Each row comes from the steps of one path. Every step used is in the known rows, and no mark comes twice. Write the path behind each row, first mark first.
In the rows, 128 means zero.
Known rows:
y-d-c: [181  85 170 164 130 132 124 141 157 139 116 156 131 135 193 139 172  97
 118 139 119 136 128]
z-y-d-g-r: [188  97 148 145  96 159 111 135 133 119 104 201 160 130 183 179 189 190
 112  72 118 126 134]
r-y-d: [149  98 159 179 121 128 109 117 146 126 120 145 136 110 180 161 170 120
 110 110 114 147 145]
r-y: [152 105 153 166 108 133 101 125 143 130 118 140 132  95 178 164 148 122
 108 100 120 154 148]
g-r-y-z-c: [164  97 147 185 102 157 100 122 150 118  81 184 127  93 173 162 134 168
  89  74 129 146 166]
z-c-r: [167  96 148 135 118 119 111 140 132 132  84 152 149 117 189 145 150 125
  86 122 118 132 143]
g-z-y-d-c-r: [204  84 154  85 140 115 121 156 133 144 100 169 140 137 207 144 182 102
  76 181 128 150 125]
g-z-y: [185  98 145  89  93 137 106 145 145 154 118 173 130  88 189 156 147 129
  94 136 125 155 128]
g-d-c-r-y: [196 104 142 136 143 124 117 151 131 119 109 136 142 112 202 185 148 102
  93 118 135 155 151]
g-r-y-z: [159 102 151 172  99 160  95 123 143 117 105 160 137 105 170 170 148 166
 108  73 124 139 161]
d-g-r-y-z-c: [178 104 146 202 101 168 104 127 142 109  85 197 139  95 179 188 130 186
  92  43 130 154 167]
y-z-c-r: [164  90 158 139 111 135 108 130 136 136  78 163 142 122 185 143 144 125
  88 121 121 137 151]
c-r: [163 100 151 121 114 123 107 139 126 133 110 129 159 127 186 152 162 122
 105 122 114 125 139]
g-r: [174 102 147 151  95 152 106 141 144 122 114 152 150 110 175 162 153 166
 118  81 116 116 140]
c-r-y-d: [150  97 156 154 135 111 107 122 123 117 108 130 154 130 185 162 182 122
  95 129 114 137 146]
d-c-r-y: [176  99 156 150 140 113 108 141 127 125  99 131 141 130 196 152 162  96
  88 137 130 156 149]
r-y-d-g: [164 104 156 193 119 138 112 122 139 119 126 159 147 111 186 186 167 137
 113  80 115 153 145]
g-z: [178 102 146 121 104 136 113 150 150 146 132 140 133  86 187 160 128 124
 104 127 118 146 130]
c-d-g-z-y-r: [204 100 158 117 114 137 115 146 128 133 113 186 132 118 203 174 155 127
 110 101 123 186 105]
c-d-g: [182 101 164 173 111 134 119 142 137 124 123 154 151 147 197 168 157 127
 130  70 115 155 121]

Which path is each row?
[182 106 141 143 140 117 117 142 120 116 126 138 157 111 198 194 158 137
  81 115 118 157 142] -> c-r-y-d-g-z
[186  94 159 131 131 119 115 153 132 135 100 137 148 143 198 142 162  98
 100 143 124 135 135] -> d-c-r
[199  98 151 190 111 147 122 146 139 106  92 184 152 138 196 171 148 173
 107  45 120 144 130] -> z-c-d-g-r
[171  94 164 152 134 129 104 133 130 130  91 144 135 134 191 150 155  95
  91 135 133 159 157] -> d-c-r-y-z
[205  99 151 116 105 136 119 151 134 136 120 180 140 127 206 174 153 132
 104 100 125 177 115] -> c-d-g-z-y
[184 108 150 198 116 143 110 135 128  97 115 156 153 138 190 190 157 170
 114  41 122 159 138] -> c-d-g-r-y
[201 105 136 124 121 127 120 160 128 130 100 162 152 100 202 178 125 141
  74 109 122 153 140] -> d-g-z-c-r
[172  99 160 172 112 145 119 134 144 128 127 163 154 125 187 175 169 138
 124  87 109 134 132] -> y-d-g
[161 100 149 183 118 141 106 124 143 109 112 153 147 112 174 169 175 163
 108  86 115 130 148] -> g-r-y-d
[185 101 143 178 129 133 121 139 149 125 113 179 131  81 196 186 135 141
  79  99 123 174 145] -> r-y-d-g-z-c
[203  98 151 139 120 147 125 158 161 136 122 157 132 103 198 174 136 104
 118 108 130 141 135] -> g-d-c
[175  95 158 141 101 147 113 129 136 136 114 193 148 125 188 170 186 146
 114  96 117 144 131] -> z-y-d-g
[163  88 162 125 101 135 109 124 144 145 107 182 138 123 184 145 190 129
 111 126 115 137 130] -> z-y-d
[197 104 140 105  92 147 111 152 138 147 121 185 140  91 194 181 143 145
  97 104 126 163 130] -> d-g-z-y
[149 101 157 147 117 129  97 120 125 127  99 135 145 123 179 161 157 122
  96 115 123 148 159] -> c-r-y-z
[170  91 166 185 139 124 115 130 152 130 113 154 125 122 191 152 172  97
 104 133 126 156 141] -> r-y-d-c
[146 100 161 170 101 146  97 116 147 136 112 154 127 101 175 160 141 125
 111  98 124 157 157] -> r-y-z
[198 104 148 105 103 153 106 149 131 140 114 191 133  80 191 181 146 138
 104 105 124 172 120] -> d-g-z-y-r
[166 107 142 174 103 146  98 131 139 114 111 149 143  98 174 172 152 165
 105  76 121 136 151] -> g-r-y
[184  98 152  93 105 143 103 142 138 149 107 177 122  77 186 157 148 125
 102 136 123 164 118] -> g-z-y-r
[161  91 161 158  97 151 109 126 159 144  88 181 124 102 181 142 129 128
 104 105 122 144 149] -> y-z-c
[181  86 167 142 144 115 122 146 134 130 103 141 151 155 199 139 186  96
 102 155 119 128 131] -> y-d-c-r
[173 108 148 188  97 170  99 128 136 110 108 171 148 109 174 195 140 182
 111  43 126 148 162] -> d-g-r-y-z
[178 114 139 187 103 156 103 136 131 107 116 161 154 101 179 198 148 182
 108  45 122 145 152] -> d-g-r-y
[190  98 151 139 139 139 114 142 136 123 100 148 137 118 197 182 142 104
  94 115 139 157 157] -> g-d-c-r-y-z
[189 101 149 147 115 143 124 150 147 134 139 158 147 103 194 183 146 137
 111 105 114 145 127] -> y-d-g-z
[199 102 153 148 116 132 124 156 141 128 135 150 145 126 204 178 135 124
 113  90 118 166 117] -> c-d-g-z
